Known rows, with every way that one mark hangs from another
(J_731 (J_433 (J_51 J_155 J_169) J_945) J_751): [-42.9 -20.7 -10.0   8.7 -16.2 -65.7 -22.5   0.8 -36.4  27.8 -17.8   5.8
 -25.9  -2.3  14.6   2.8  11.2 -23.2  44.9  10.6]
(J_731 (J_433 (J_51 J_169) J_945) J_751): [-26.4 -18.8 -19.2  10.2 -24.2 -60.4 -33.5   5.6 -10.4  27.6 -20.6   5.5
 -14.5   2.0  31.0   5.7  13.4 -32.5  38.0  10.6]
(J_52 (J_160 J_731)): [ 32.3 -25.8 -13.1  -8.2 -37.9  35.0 -52.4  31.7  12.1  21.9   7.6  82.8
  70.4  -2.8 -23.4 -11.4  19.0 -45.8  22.7  32.2]
(J_433 (J_51 J_155 J_169) J_731): [ 41.6  -6.8  -2.8  -2.6 -32.4  17.7  -2.4  -5.2 -27.7  62.6  -3.3  45.9
 -12.0 -30.7 -24.3  -1.1  20.9   5.9  41.9  10.9]
(J_945 (J_433 J_51 (J_731 J_751))): [ 13.8 -15.0 -28.3 -10.3 -10.9  -3.9 -33.8  -3.2   8.2  27.6  -2.6  26.9
   6.5   8.5  -6.4  -2.0 -12.8 -40.5  52.3  46.8]
(J_155 J_233): [ 31.3 -18.2  18.9 -52.9 -58.9 -24.2 -16.4  14.0 -13.4   4.2 -26.2  43.7
  53.0 -40.2   3.3   8.3 -15.8   7.8   5.5   4.0]
(J_751 (J_731 (J_433 (J_51 J_155)))): [ 12.3 -32.4 -11.1  -0.7 -14.0  -2.1  -9.8  -1.6 -32.8  -3.8 -17.2   9.9
  51.0  -9.0 -32.1 -23.6   5.4  -1.0  36.8  42.6]
(J_160 J_52 (J_731 J_751)): [ 29.1 -46.8 -44.5 -28.1 -59.1  -9.7 -35.3  32.6  12.9  15.1 -25.4  63.7
  37.9  28.5  17.4 -38.2 -24.5 -36.8  19.8 -25.8]
(J_233 J_155): [ 39.5 -10.3   7.5 -56.1 -35.3  -1.2 -17.3   7.2 -33.7  26.0  -3.1  48.8
  43.1 -46.3 -16.0 -10.3 -23.4 -33.0   6.3  10.0]
(J_52 J_160): [  2.5 -16.4   2.4 -18.5 -33.4  13.7 -68.5  28.7  -1.8  18.5   1.6  77.0
  56.4 -23.1 -20.3  10.0  10.8 -42.7  19.7  42.4]
(J_731 (J_433 J_945) J_751): [-36.6 -26.8  -7.3   3.3 -20.8 -47.2 -37.6  28.4 -21.0  -2.4 -24.1  16.8
  24.5  12.0  41.5  -9.2 -12.6 -29.9  14.8   4.0]
(J_233 (J_155 (J_51 J_169))): [ 54.1 -10.9 -16.9 -64.9 -50.3 -31.3 -16.0 -26.4 -26.4  30.8  -8.5  35.3
  22.8 -61.4  -8.8 -10.7  -8.2 -44.4  33.6   2.6]
(J_751 (J_731 J_433)): [ 27.5 -26.6  -9.6  -3.9 -20.5   8.8 -33.8  19.3 -22.5 -17.6 -28.9  18.1
  87.3  -8.7  -9.1 -27.6   6.2   0.9   7.6  22.8]
(J_52 (J_160 (J_731 J_433))): [  9.5 -38.7 -10.2  -0.2 -21.4  33.4 -57.9  30.4  -2.8   9.3 -13.6  54.1
  85.1  -1.5 -18.1  -3.9  21.0 -45.5  24.4  56.8]
(J_751 J_731): [ 52.0 -15.0 -13.0 -10.7 -37.5   8.8 -27.7  20.7  -5.8  -4.8  -7.8  50.1
  71.5 -11.5 -15.0 -37.7   3.8   1.1   7.5  -5.6]
(J_945 (J_433 (J_51 J_155) J_731)): [ 30.6 -14.5  -7.7  -6.6  -5.6   5.8 -15.2 -11.9 -25.9  46.8  -7.2  33.0
   4.9 -15.5 -39.8  16.7 -19.8 -10.1  53.7  74.4]
(J_945 (J_433 (J_51 (J_155 J_233) J_169) (J_731 J_751))): [  4.2  -7.9  -6.8 -24.9 -27.5 -26.1 -17.0 -21.4 -19.9  29.5 -12.8  17.9
 -17.5 -13.9 -13.7  -1.4  19.4   1.3  56.5  15.6]
(J_433 (J_51 (J_155 J_233))): [ 14.0 -25.0  15.0 -44.1 -44.6 -35.1   7.2  -5.7 -26.9  25.5  -8.5  34.8
  11.2 -40.3 -30.7  12.4 -20.1  -0.5  42.7  32.3]
(J_160 J_52 (J_731 (J_433 J_51 J_945) J_751)): [  4.2 -57.9 -52.8   6.3 -48.2 -32.1 -15.2  14.4  13.5  32.4 -35.2  35.5
  -3.7  46.3  34.6 -24.5 -25.3 -36.5  46.6   8.0]
(J_751 (J_731 (J_433 J_945))): [ 28.9 -22.5 -13.4  21.1 -30.1  -8.1 -19.8  16.5 -18.6  -3.6 -24.2  30.1
  52.1   4.5  15.1 -30.3   6.2  12.5   9.6   6.7]
(J_52 (J_160 (J_731 (J_433 (J_51 J_155) J_945) J_751))): [-38.9 -41.7 -23.8  22.6 -22.4  -3.9 -34.1  17.0  -1.5  14.5   8.1  48.8
  13.0  31.0  -3.6 -24.0  22.8 -54.6  60.0  32.3]

Rows
[-13.7 -35.8   7.8 -16.3  -3.8 -23.6 -16.7   2.2 -47.6  22.5 -23.3   5.3
  33.0 -30.1 -30.8  25.7 -21.2 -20.2  39.5  77.6]  (J_731 (J_433 (J_51 J_155)))
[  5.6  -6.6  -7.2   7.6 -62.4 -29.0  17.8 -10.2  -5.7  43.8  -0.2  46.1
 -65.6   3.1  35.7 -32.9  30.4  22.0  51.7 -54.5]  (J_433 (J_51 (J_155 J_233) J_169) (J_731 J_751) J_945)
[ 24.5  -7.8  28.9 -46.6 -53.2 -36.7 -16.0   2.4 -51.9  23.2 -29.1  38.6
  26.0 -59.0 -19.5  12.4  18.3  31.8  11.8 -14.1]  (J_51 (J_155 J_233) J_169)
[ -1.1 -19.7   1.9  13.7 -20.1 -48.8 -14.3  -6.2 -46.5  54.1 -26.4  12.4
 -16.5 -27.8  -7.0  29.6   4.1   1.7  39.5  44.0]  (J_731 (J_433 (J_51 J_155 J_169) J_945))
[ 48.4 -18.4  -7.2 -67.2 -77.2 -57.0 -12.4 -25.0  -5.7  10.4 -31.9  28.2
  33.2 -56.9  10.0   7.5   3.0  -4.9  34.7  -4.6]  (J_155 (J_51 J_169) J_233)
[  5.9  -4.8 -19.4  27.0 -40.2 -16.6   4.2  -1.6 -10.4  56.8  11.5  52.3
 -65.4   9.4  24.6 -29.2  26.6  -2.6  51.0 -39.3]  (J_433 (J_51 J_155 J_169) (J_731 J_751) J_945)
[  9.5 -38.5 -18.6   1.9 -20.7  28.0 -46.8  16.6   9.7  23.7  -5.8  46.2
  62.6   0.9 -25.5   3.3  18.7 -55.3  44.5  75.3]  (J_52 (J_160 (J_731 (J_433 J_51))))
[  2.7 -59.1 -39.4 -21.3 -40.1 -11.3 -39.3  29.6  -4.2   1.0 -48.2  31.9
  53.2  30.2  24.3 -29.9 -21.4 -36.6  20.6   3.3]  (J_160 J_52 (J_731 J_433 J_751))
[ 50.7  -9.4 -17.8  23.8 -46.8  11.3  11.3   4.5  13.6  63.7   4.9  62.7
 -31.0   4.2  27.0  -7.7 -11.8  -1.6  41.0  10.8]  (J_433 J_51 J_731 J_945)
[-23.9 -38.6 -31.8  20.8 -27.2  -0.3 -42.9  20.0  21.0  16.9   4.6  48.9
  23.0  35.5  12.2 -22.7  24.7 -63.9  53.8  32.8]  (J_52 (J_160 (J_731 (J_433 J_51 J_945) J_751)))
[ 12.3 -11.6 -16.1 -14.9 -12.1   4.4 -47.0  13.2  -5.2  11.0 -13.2  34.9
  35.1   5.9   5.2  -9.5  -9.6 -27.9  24.6  24.8]  (J_945 (J_433 (J_731 J_751)))
[-52.3 -33.8  -9.5   7.6 -11.6 -58.7 -11.8   6.3 -32.3  12.5 -11.1   6.9
 -14.1  10.5  14.6  -5.0 -16.5 -32.3  48.9  26.6]  (J_731 (J_433 (J_51 J_155) J_945) J_751)
[-16.8 -29.6 -29.7   0.8 -22.6   8.1 -64.1  16.8  13.2  14.4  -3.8  36.7
  42.8   9.3 -11.5 -14.2  50.6 -67.3  48.6  33.2]  (J_52 (J_160 (J_731 (J_433 (J_51 J_169)) J_751)))
[-54.4 -36.0   0.5  -8.9 -31.3 -68.5   1.4  -0.8 -27.2   0.7 -19.1   4.3
 -16.1   5.7  25.0  -5.3 -10.3 -12.2  50.2  10.5]  (J_731 (J_433 (J_51 (J_155 J_233)) J_945) J_751)
[  3.0 -54.9 -44.1   3.8 -51.5 -25.8 -27.9  27.9   2.4  16.2 -45.3  42.7
  19.7  44.4  47.3 -30.5 -22.6 -23.2  23.5 -11.5]  (J_160 J_52 (J_731 (J_433 J_945) J_751))
[ 29.2 -25.7 -22.6  23.2 -29.1 -14.0  -4.8   1.5  -4.0  11.3 -16.1  20.8
  27.9   7.5   5.2 -23.3   3.0   1.2  33.7  26.1]  (J_751 (J_731 (J_433 J_51 J_945)))
[ 15.6 -15.8  -7.8  12.0 -25.9 -44.8 -23.8  -1.2 -20.4  53.4 -30.8  12.5
  -3.7 -23.0  10.7  33.5   6.2  -8.2  29.4  43.6]  (J_731 (J_433 (J_51 J_169) J_945))
[ -3.7 -17.9 -17.4  -8.9  -3.8  -9.4 -22.6  -6.3 -18.8  28.7   2.6  27.2
  -5.3   3.8 -22.5  -4.8 -14.2 -31.0  58.9  47.0]  (J_945 (J_433 (J_51 J_155) (J_731 J_751)))
[ -7.0 -19.4  -3.9   3.6 -56.1 -19.8  30.8  -2.4  -2.4  28.4   5.6  51.1
 -54.1  18.3  36.4 -38.7   0.2   9.4  55.5 -37.0]  (J_433 (J_51 (J_155 J_233)) (J_731 J_751) J_945)
[  3.6 -11.8  -2.4 -24.4 -49.6  -7.9   4.7  -9.8 -11.7  26.1  -4.8  33.1
 -23.4 -13.3   7.7 -27.9  34.5   3.0  48.3 -35.1]  (J_433 (J_51 (J_155 J_233) J_169) (J_731 J_751))
[ 13.1 -11.8 -27.5  22.1 -44.1  -5.9   1.0   9.6  22.3  42.6  13.0  55.0
 -39.3  29.0  44.4 -33.4  -4.4 -25.7  46.6 -20.4]  (J_433 J_51 (J_731 J_751) J_945)
[-13.9 -28.2 -33.4  23.2 -30.6  -6.5 -51.8  15.1  16.8  27.1  -0.9  46.2
  12.0  24.0  10.0 -14.9  49.2 -56.0  49.4  19.1]  (J_52 (J_160 (J_731 (J_433 (J_51 J_169) J_945) J_751)))
